Each row was made from one path, in order. Every step used is in the known rows, and no mark comes twice. Write each row's path.
(in the rows, 128 means zero)
Known rows
Z C T: [127 102 107 105  89 144 126 110 176 120 125 135 117 168 139 129 145  58
 212]
X E Z L: [116 128 146 159 112 127  65 109 162 160 170  87 105  72 134 199 125 134
 145]
B C: [140  75 153  96 117 104 122 126 169 117 171 162 131 125 122  67 178  84
 145]
T C: [200  96 127 128 107 147 107 146 177  87 200 115 213 112  89  60 165  84
 191]
C T L Z: [131  93 141 111 129 100 128 138  91 119  28 159  96 177 157 115  86  67
 115]
E Z L R: [138 155 129 141 133  86 105 114 110 139 177  81 158  83 114 179 115 138
 157]
X E Z L F: [108 119 143 160 122 143  59 108 149 145 179  86 108  65 137 204 128 147
 124]
B C T L: [143  56 162 101 140  87 118 132 123 134  80 176  95 160 174  82 144  53
 130]
R L Z C: [ 83 102 117 126  82 131 160 109 124 103 114 142 125  95  65 122  98 145
  97]
F E Z C T L: [142 180 117 139 134 123 164 147 132 174 133 106 122 167 141 111 123 147
 130]
F E Z: [145 181 123 139 129 117 163 164 148 163 170 119 147 140 116 100 134 181
 119]
F E Z L R: [161 180 108 156 135  94 157 146 127 152 179  83 167 140 118 140 128 195
 103]
T L: [128 129 157 135 123 149 128 120 126  98  71 148 158 130 119 113 111  94
 110]
X E: [126 109 140 150  86 165  83 119 207 120 154 121 117 111 122 164 143 108
 133]
F E Z L: [148 171 116 151 138  90 154 151 129 165 176 101 160 129 125 129 129 206
 113]
T E Z C: [136 175 114 119 155 152 144 121 168 115 151 158 136 114 111 120 179 176
 158]
R L Z C T: [ 86  90 116 126  88 119 158 114 113 113  90 150 109 108  87 125  90 134
  99]
R L Z: [ 88  95 130 131  91 115 158 126 112 103 102 158 133  85  69 116  89 162
  73]

Write each row's path
[121 136 122 135 144 168 135 148 115 106 187 121 170 111 117 113 149 197
  68] : L F E Z
[155 189 109 144 133 127 167 144 129 159 135  90 131 177 132 122 122 135
 121] : F E Z C T L R
[115 149 138 141 149 183 137 120  86 102 108 109 158 128 124 120 121 140
  64] : T L F E Z C
[109 130 140 132 147 104  92 117  92 139 183 103 154  55 126 166 124 171
 141] : E Z L F
[126 114 107 121 115 164 136 111 134 111 100 121 123 179 150 126 135  83
 148] : Z C T L F E
[148 116 127 122 163 101 130 152 135 134  63 194 102 154 177 125 137 140
 148] : C T E Z
[111 134 138 142 100 157  74 111 184 168 152  97  68 108 144 179 131  81
 178] : X E Z C T
[138  75 158 108 164  96 124 140  95 146  98 158  93 155 181  80 144  91
  98] : B C T L F E Z
[110 148 132 107 118 122 115 120 142 170 147 120  95 116 136 136 125  80
 218] : E Z C T
[163 119 113 135 166  87 127 140 117 121  72 164 122 158 174 158 132 148
 135] : C T E Z L R
[123 161 131 117 125 130 118 112 121 157 125  99 102 130 135 149 112  61
 195] : E Z C T L R
[125 126  93  77 101 125 148 115 135  97 143 122  99 170  89  99 138  94
 145] : L Z C T E
[ 88 103 131 167 130 153 155 139  97 112 113 157 160  72 109 135 109 226
  35] : R L F E Z
[114 143 133 105 109 150 140 101 104  94 100 106 126 146  84 104 105  71
 110] : T L Z C
[151 109 121 129 167  83 122 144 119 134  67 184 110 147 181 145 133 160
 142] : C T E Z L
[118 117  99  75  85 120 140 115 134 105 152 110  97 165  85 100 124  70
 158] : L Z C T
[102 144 137 112 135 143 110 114 108 156 128 115 100 110 141 139 119  84
 182] : E Z C T L F
[119 145 147 145 156 173 136 130  79 102  99 121 162 123 127 114 114 150
  49] : T L F E Z
[121 128 111 130 142 167 135 141 111 114 171 116 149 131 136 121 147 176
  88] : L F E Z C T
[130 103 144 136 158 123 125 148  78 131  41 155 113 162 187 129  97 113
  93] : C T L F E Z
[158 167 110 144 171 115 135 123 134 100 144 140 163 106 116 153 162 207
 118] : T E Z L R
